Each row was made from one walk, in order. Every step used is in the known rows, and no mark comes twice. Write each row's walk.
Known rows
bobigi zeteb sepuf mosel: -1.67 +1.44 -1.39 -0.45 -3.47 -2.30 +1.04 -3.73 -1.21 +2.04 -4.87 -0.93 +0.06 +5.61 +1.60 -1.89 -4.02 +0.06 -1.24 +1.95 +1.84 +2.07 -2.04 +0.72 +3.01
vaga sepuf: -1.93 +1.33 +2.14 -0.40 -2.09 +0.31 +1.78 +0.74 -4.07 -2.07 -0.01 -0.84 -0.98 +1.85 +0.88 -0.38 -2.63 +0.66 +0.63 +0.97 -3.18 -1.32 -0.16 -4.09 +0.71
bobigi vaga sepuf zeteb ritenek mosel: -1.42 -2.96 +0.83 +0.64 -1.89 +1.20 +2.31 +3.60 -1.46 +1.56 -0.50 -1.10 -1.23 +1.80 +3.20 -1.52 -1.04 +1.75 -0.64 +1.37 -2.19 -1.48 -0.21 -3.91 -0.74
sepuf mosel bobigi: -4.68 +1.71 -3.30 -3.15 -1.77 -2.42 +2.80 -4.21 -4.88 +3.35 +0.73 +0.15 +0.32 +5.59 +2.37 -1.49 -3.30 +4.79 -2.08 +0.48 +1.96 -1.23 -1.32 -0.50 +0.10
dolaz mosel bobigi: -3.25 -1.56 -3.98 -2.14 -4.45 -0.21 +5.52 -1.30 -5.96 +2.43 +2.10 +2.30 -0.25 +3.14 +1.73 -1.70 -3.73 +0.35 -2.20 +0.63 -1.99 -3.01 -1.61 -2.73 +0.45
lefu mosel: +0.09 -0.05 -0.61 +0.53 -3.76 +0.33 +2.52 -1.68 -2.96 +2.91 +0.14 +1.70 -0.31 +1.53 +1.97 -2.59 -3.73 +5.23 -1.78 +0.29 -2.69 -0.25 -1.82 -3.44 -0.68
govase mosel bobigi zeteb: -1.49 -1.15 -5.86 -3.46 -2.41 -1.17 +5.67 -2.44 -4.28 +2.58 +0.55 +1.90 -0.69 +5.47 -0.37 -0.87 -5.11 +1.63 +0.17 -1.58 -0.36 -0.22 -1.92 -0.51 +0.43
bobigi mosel: -1.37 +0.19 -2.10 +1.45 -2.76 +1.01 +2.80 -1.64 -2.47 +1.66 -0.27 +0.60 +0.91 +0.89 +2.70 -3.35 -3.40 +0.90 -3.67 +2.77 -2.46 -0.25 -2.03 -2.30 +0.85
bobigi zeteb ritenek: -0.46 -0.55 +0.76 -0.62 -2.16 -1.91 +4.23 -1.39 -1.87 +0.71 -3.06 -0.66 -1.01 +2.94 +0.82 +0.17 -4.45 +0.25 -2.74 +2.46 +1.48 +0.35 -4.20 -0.93 +1.16
govase mosel bobigi vaga sepuf zeteb: -1.98 -2.60 -6.19 -3.16 -2.48 +0.00 +4.47 +0.30 -4.58 +3.14 +1.15 +1.78 -1.04 +4.66 +0.76 -1.12 -3.41 +2.46 +0.74 -1.26 -1.72 -1.64 -0.46 -1.77 -0.53
govase mosel bobigi vaga sepuf: -1.82 -2.58 -5.10 -3.39 -2.09 -0.39 +5.51 +0.47 -4.21 +2.11 +2.10 +2.05 -1.63 +4.33 +0.48 -1.51 -3.45 +1.90 +0.58 -2.24 -1.76 -1.17 +0.00 -2.32 -0.73
zeteb ritenek mosel: -1.49 -4.26 +1.03 +2.28 -3.34 -1.14 +4.46 -0.01 -2.07 +2.77 +1.77 -3.17 -0.77 +1.08 +4.16 +1.52 -3.17 +1.79 -3.40 +1.93 +1.07 -1.21 -4.45 -2.11 -1.47
vaga sepuf zeteb: -2.23 +1.33 +0.03 +0.13 -2.86 +1.09 -0.26 +0.51 -4.98 +0.10 -1.81 -1.53 +0.22 +2.54 +1.46 +0.32 -2.55 +1.87 +1.00 +2.98 -3.13 -2.20 -1.05 -3.10 +1.12
vaga sepuf zeteb bobigi mosel dolaz: -2.28 +1.24 -2.45 +0.02 -2.60 +0.93 +1.57 -0.87 -6.26 +0.33 -1.61 -2.48 +0.63 +2.13 +2.05 -0.66 -2.07 +2.28 +1.39 +3.73 -3.14 -2.89 -2.45 -2.09 +0.20
bobigi vaga sepuf: -1.55 -1.29 +1.77 -0.85 -1.14 +0.95 +2.73 +3.81 -1.61 -0.38 -0.28 +0.30 -1.91 +1.52 +1.62 -2.84 -0.72 +0.07 -0.68 -0.29 -2.89 -0.98 +1.78 -5.24 -0.08
vaga sepuf mosel dolaz: -3.48 +2.94 +1.20 -2.25 -2.48 -0.97 +3.18 -1.44 -5.04 -2.09 +0.71 -1.11 -2.29 +3.39 +1.35 -0.88 -2.55 +2.37 +1.20 +0.41 -1.40 -2.03 -0.81 -2.29 +0.03
zeteb ritenek mosel bobigi vaga sepuf: -1.92 -4.70 +0.58 +1.06 -2.91 -2.05 +5.42 +0.91 -1.66 +1.42 +2.77 -2.98 -0.95 +2.27 +4.65 +0.19 -2.94 +3.67 -2.62 +1.14 +0.34 -1.15 -4.30 -2.54 -1.67
dolaz mosel: -2.36 -1.28 -1.87 -0.68 -4.07 +1.68 +4.45 -0.52 -5.50 +2.62 +0.72 +2.67 -1.06 +1.33 +1.05 -0.77 -3.48 -2.04 -2.10 +1.17 -2.19 -3.02 -0.53 -3.03 +0.08
govase mosel lefu: -0.80 -1.80 -4.13 -1.41 -3.62 -1.13 +4.64 -1.39 -3.94 +3.74 +0.69 +1.73 -0.88 +2.59 +0.08 -0.71 -4.30 +2.05 +1.38 -0.67 -1.50 -0.58 -1.72 -2.23 -2.60
zeteb ritenek: -1.76 -3.10 +0.30 +0.27 -3.17 -1.82 +3.51 +0.77 -3.53 +1.83 -0.08 -1.82 -1.52 +0.52 +2.74 +1.74 -2.72 +0.83 -4.10 +2.90 +1.22 -2.05 -3.66 -2.55 -0.59
ritenek zeteb: -0.76 +1.99 +1.88 +0.00 -4.15 -0.92 +2.32 -0.53 -4.60 +0.99 -3.15 -1.35 +1.60 +2.24 +0.28 -1.91 -2.39 -0.31 -1.03 +2.47 -0.05 +0.24 -0.37 -0.59 +1.67
dolaz mosel bobigi zeteb sepuf vaga: -2.03 -1.17 -4.44 -2.25 -4.72 -2.25 +5.03 -2.22 -5.02 +1.97 -0.03 +1.91 -0.85 +4.05 +1.92 -1.93 -4.05 +0.23 -2.03 +0.63 -1.56 -1.57 -2.98 -1.99 +1.38
sepuf zeteb: -2.41 -0.02 -3.54 +0.45 -4.00 +0.96 -0.83 -0.66 -4.96 +4.95 -3.03 -1.96 +1.63 +2.76 +2.30 +0.33 -2.10 +1.52 -1.88 +3.73 -0.77 -2.49 -1.89 -2.04 +1.66
bobigi vaga sepuf zeteb ritenek mosel govase: -1.60 -2.33 +1.46 +0.80 -2.71 +0.87 +2.64 +4.01 -1.36 +1.17 -0.87 -1.06 -1.66 +1.78 +3.49 -1.98 -0.25 +1.56 -0.89 +2.69 -2.40 -1.62 -0.61 -3.96 -1.00
dolaz mosel govase: -2.67 +0.02 -0.73 -0.38 -5.67 +0.93 +5.16 +0.40 -5.38 +1.87 +0.10 +2.77 -1.97 +1.29 +1.73 -1.65 -1.84 -2.35 -2.63 +3.95 -2.70 -3.21 -1.38 -3.06 -0.34
dolaz mosel bobigi zeteb ritenek: -2.42 -1.79 -3.39 -2.34 -4.12 -1.09 +6.56 -1.84 -5.04 +1.87 +0.74 +2.51 -0.72 +3.77 +1.51 -1.26 -4.83 +0.61 -2.42 +1.40 -0.79 -2.32 -3.35 -1.44 +0.53

Write each row's walk
-2.01 -2.97 -2.49 +2.24 -4.28 +0.26 +0.84 -0.50 -3.78 +5.56 -1.54 -3.44 +1.18 +2.27 +4.17 +1.91 -2.69 +2.96 -2.62 +4.57 +0.54 -2.52 -4.49 -0.98 -0.08 : sepuf zeteb ritenek mosel
-0.79 -0.31 -2.77 -0.86 -4.11 -1.57 +3.65 -2.53 -3.37 +2.71 +1.51 +1.27 +0.48 +3.41 +2.65 -3.53 -3.95 +7.64 -1.88 -0.29 -2.35 -0.23 -2.91 -3.19 -0.33 : lefu mosel bobigi
-2.17 -2.14 -2.99 +0.80 -4.20 -0.21 +0.23 +0.02 -4.82 +4.95 -2.81 -2.57 +0.73 +1.86 +3.19 +2.07 -2.41 +2.25 -3.08 +5.22 +0.76 -3.08 -4.00 -1.31 +0.55 : sepuf zeteb ritenek
-1.81 -3.04 -2.50 +2.44 -4.87 -0.80 +1.17 -0.82 -3.40 +5.74 -1.53 -3.52 +1.50 +2.23 +4.33 +1.29 -2.99 +4.26 -1.85 +4.75 +0.34 -2.15 -5.34 -1.25 -1.08 : sepuf zeteb ritenek mosel lefu
-3.03 -2.13 -3.97 -2.16 -4.00 +0.67 +4.88 +0.53 -5.37 +2.38 +1.25 +2.67 -0.58 +3.34 +2.17 -2.32 -2.99 +1.06 -1.23 +1.08 -2.92 -3.43 -0.81 -3.05 +0.14 : dolaz mosel bobigi vaga sepuf zeteb
-0.68 +0.43 -0.21 -0.44 -1.80 -0.38 +3.32 -0.04 -5.48 +2.90 -3.77 -1.55 +2.02 +1.75 +0.35 -2.64 -0.81 -0.39 -0.27 +2.69 +0.58 -0.36 +0.40 -0.31 -0.12 : ritenek zeteb bobigi vaga
-4.43 +0.63 -3.11 -3.46 -1.21 -2.10 +3.22 -2.57 -3.76 +3.54 +0.65 +0.76 -0.28 +5.47 +2.68 -2.67 -2.40 +4.59 -2.27 -0.07 +1.83 -1.07 -0.30 -1.17 -0.29 : sepuf mosel bobigi vaga
-2.50 -0.71 -3.61 -2.49 -3.99 -0.48 +6.10 -2.20 -5.06 +1.84 +0.65 +2.72 -0.28 +4.13 +1.00 -2.10 -4.69 +0.23 -1.79 +0.71 -1.51 -2.02 -2.31 -1.79 +1.08 : dolaz mosel bobigi zeteb
-0.85 +1.50 -0.43 -0.20 -2.40 -0.80 +2.92 -1.67 -6.65 +2.66 -3.71 -2.16 +2.66 +1.93 +0.04 -1.50 -1.74 -0.22 -0.07 +3.30 +0.79 -0.50 -0.67 +0.31 +0.31 : ritenek zeteb bobigi
-3.20 +2.09 +0.74 -2.41 -1.17 -2.12 +3.13 -2.28 -4.22 -1.45 +0.02 -0.07 -1.19 +4.83 +1.43 -0.30 -4.10 +4.41 +0.59 +1.46 -0.15 -0.99 -2.15 -0.98 -0.02 : vaga sepuf mosel bobigi zeteb ritenek
-1.79 -1.44 -4.75 -2.92 -4.53 -0.37 +6.37 -0.65 -5.44 +1.65 +1.83 -0.07 -2.89 +2.87 +0.20 -0.45 -3.12 -0.79 +0.06 -2.14 -1.05 -2.24 -1.54 -1.91 -0.21 : govase mosel dolaz
-1.82 -1.37 -1.89 -0.41 -5.19 -0.41 +5.01 -1.17 -4.74 +2.96 +0.82 +2.64 -0.47 +1.26 +1.41 -1.98 -3.93 +0.67 -0.58 +1.64 -2.65 -2.32 -2.13 -3.48 -1.90 : dolaz mosel lefu
-1.87 -1.56 -2.18 -0.86 +0.94 +0.76 +3.28 +0.92 -5.11 +2.76 -1.11 -1.18 +0.05 +1.17 +1.28 -1.62 -0.25 +0.19 +0.22 +1.20 -1.09 -1.99 +0.54 -3.47 -1.73 : zeteb bobigi vaga sepuf
-1.90 -0.72 +0.76 +1.37 -3.12 +0.56 +0.94 +0.59 -4.10 +0.53 -0.75 -2.66 -0.12 +2.20 +2.76 +1.49 -2.98 +2.90 +0.47 +3.53 -2.17 -2.24 -2.89 -2.35 -0.12 : vaga sepuf zeteb ritenek mosel
-2.94 -3.18 -3.66 -1.95 -4.17 +0.06 +5.41 +0.88 -5.33 +2.35 +1.39 +2.36 -1.07 +2.89 +2.59 -1.52 -3.13 +1.37 -1.82 +1.78 -2.19 -3.75 -1.88 -2.69 -0.44 : dolaz mosel bobigi vaga sepuf zeteb ritenek
-2.60 -0.31 -1.86 -1.22 +0.66 +0.37 +3.50 +0.30 -5.35 +2.93 -1.50 -0.56 -0.50 +1.91 +1.68 -1.99 +0.33 +0.87 +0.11 +2.64 -0.47 -2.11 +0.33 -2.54 -2.46 : zeteb bobigi vaga sepuf mosel govase
-1.85 -3.62 -5.93 -3.04 -2.53 -0.62 +5.04 +0.65 -4.58 +3.11 +1.32 +1.46 -1.49 +4.32 +1.22 -0.23 -3.57 +2.79 +0.16 -0.55 -0.98 -1.99 -1.39 -1.42 -1.12 : govase mosel bobigi vaga sepuf zeteb ritenek
-3.85 -0.12 -3.30 -0.44 -6.43 -3.33 +0.69 -2.62 -3.17 +2.48 -1.88 -3.47 -0.88 +4.43 +4.22 -1.81 -1.61 +0.28 -1.84 +1.47 +1.73 -0.29 -1.58 -0.48 +2.17 : zeteb sepuf mosel dolaz
-2.90 -1.25 -1.91 -2.69 -2.18 -2.03 +4.06 +1.38 -2.86 +0.02 +1.60 -0.68 -0.28 +4.19 +2.67 -3.53 -1.61 +3.40 -1.38 -0.82 -1.90 -1.02 -0.57 -4.35 +0.66 : mosel bobigi vaga sepuf
-1.94 +2.43 +0.79 +0.61 -6.46 -2.82 +0.58 -1.75 -3.80 +1.91 -5.04 -2.15 +1.26 +3.90 +2.27 -2.62 -1.49 -0.07 -1.04 +4.80 +1.56 +1.15 -0.73 +1.71 +2.21 : ritenek zeteb sepuf mosel govase
-0.59 +0.91 +0.67 -0.45 -1.52 -0.31 +3.22 +0.25 -5.60 +1.56 -3.63 -1.49 +1.72 +1.79 +0.18 -2.49 -0.99 -0.06 +0.78 +2.71 -0.23 -0.41 +0.55 -0.52 -0.22 : ritenek zeteb bobigi vaga sepuf
-1.67 +1.46 -0.97 +1.76 -4.34 +0.36 +3.53 -0.80 -2.29 +0.86 -0.88 +0.63 +0.01 +0.89 +3.33 -4.15 -1.83 +0.59 -4.22 +5.57 -2.93 -0.42 -2.89 -2.42 +0.41 : bobigi mosel govase
-0.87 -1.69 -6.63 -3.21 -3.23 -2.89 +4.60 -2.43 -4.25 +2.76 -0.11 +1.04 -1.24 +5.40 +0.52 -0.70 -4.45 +1.65 -0.11 -1.61 -0.33 +0.22 -2.58 -0.74 +0.76 : govase mosel bobigi zeteb sepuf vaga
-1.32 +2.20 +0.98 -0.77 -1.76 -0.76 +3.50 -0.37 -5.81 +1.79 -4.06 -0.97 +1.13 +2.42 +0.53 -2.86 -0.43 +0.65 +0.67 +4.17 +0.47 -0.51 +0.24 +0.41 -0.88 : ritenek zeteb bobigi vaga sepuf mosel govase
-1.84 +0.52 -2.73 +0.25 -4.79 -0.25 +5.18 -1.69 -3.14 -0.12 +0.92 -1.30 -0.45 +1.10 +3.21 -4.26 -2.67 +0.71 -3.32 +1.76 -2.46 -1.13 -3.50 -2.52 +1.14 : bobigi mosel dolaz
-2.28 -3.89 -3.38 +1.31 -4.11 -0.42 +1.70 +0.26 -3.20 +5.63 -0.95 -3.21 +1.16 +3.06 +4.71 +0.66 -2.33 +4.01 -2.75 +3.76 +0.58 -2.43 -4.40 -1.30 -0.22 : sepuf zeteb ritenek mosel bobigi vaga
-2.40 -2.59 -1.52 +1.14 -3.01 -0.08 +3.70 -0.31 -1.37 +2.93 +2.72 -3.03 +1.42 +4.54 +4.61 -2.64 -2.46 +4.37 -0.46 -0.71 -1.87 -0.25 -2.14 -2.90 -0.21 : ritenek mosel bobigi vaga sepuf zeteb
-0.78 +1.72 -1.56 +0.12 -3.33 -0.89 +4.43 -2.41 -6.34 +1.71 -3.06 -2.32 +2.47 +1.63 +0.89 -3.21 -1.91 +0.23 -0.54 +3.71 +0.03 -0.49 -2.00 +0.84 +0.41 : ritenek zeteb bobigi mosel dolaz
-1.33 -2.20 -5.61 -3.30 -2.56 -1.79 +6.17 -2.07 -4.31 +2.63 +0.69 +1.62 -1.18 +5.06 +0.06 -0.02 -5.27 +1.99 -0.46 -0.88 +0.33 -0.55 -2.96 -0.14 -0.11 : govase mosel bobigi zeteb ritenek
-0.51 -1.22 +0.97 +0.21 -3.27 -2.10 +5.96 -1.93 -1.07 +0.50 -1.22 -2.54 -1.22 +3.50 +2.05 -0.40 -4.39 +0.84 -2.08 +1.25 +1.38 +0.55 -5.39 -0.65 +0.79 : bobigi zeteb ritenek mosel dolaz
-2.00 +0.91 -0.71 -0.38 -5.55 -3.16 +1.13 -1.42 -3.29 +2.34 -4.15 -1.95 +1.68 +4.72 +2.49 -3.39 -1.84 +1.16 -1.06 +2.71 +1.79 +1.39 -0.17 +1.43 +2.28 : ritenek zeteb sepuf mosel bobigi vaga
-3.25 +3.10 +0.45 -2.62 -1.00 -1.49 +2.64 -2.59 -4.29 -1.41 -0.19 +0.23 -0.70 +5.22 +0.99 -1.19 -3.97 +4.07 +1.16 +0.79 -0.90 -0.62 -1.17 -1.31 +0.50 : vaga sepuf mosel bobigi zeteb
-0.26 +1.20 +0.49 +0.90 -5.33 -0.39 +3.30 -0.80 -2.79 +2.20 -0.53 +1.76 -1.21 +1.56 +2.64 -3.47 -2.13 +4.93 -2.30 +3.07 -3.16 -0.41 -2.63 -3.50 -1.09 : lefu mosel govase
+0.03 +0.59 -1.22 -0.26 -3.67 -3.55 +1.05 -2.20 -1.50 +1.06 -4.75 -1.79 -0.80 +3.91 +1.63 -1.47 -3.08 -0.75 -1.83 +1.21 +0.16 +1.93 -3.10 -1.56 +3.15 : bobigi zeteb sepuf vaga
-1.71 -0.53 -4.93 +0.74 -0.25 +0.90 +3.35 -2.89 -5.75 +4.14 -1.16 -0.97 +2.12 +0.75 +2.01 -2.04 -2.12 +0.80 -1.86 +3.38 -0.80 -1.52 -2.14 -1.42 -1.07 : zeteb bobigi mosel
-3.45 -0.31 -2.79 +0.47 -5.07 -2.40 -1.03 -2.55 -2.71 +3.73 -2.71 -2.15 +0.09 +4.29 +3.86 -1.20 -2.10 +0.41 -2.01 +2.18 +1.77 +0.31 -0.64 -0.28 +1.99 : zeteb sepuf mosel
-1.96 +1.14 -2.16 +0.66 -1.62 +1.56 +0.40 -0.84 -5.92 +1.23 -2.19 -1.52 +1.39 +2.03 +1.76 -0.30 -2.44 +2.43 +1.33 +4.21 -3.14 -2.44 -1.73 -2.04 +0.12 : vaga sepuf zeteb bobigi mosel
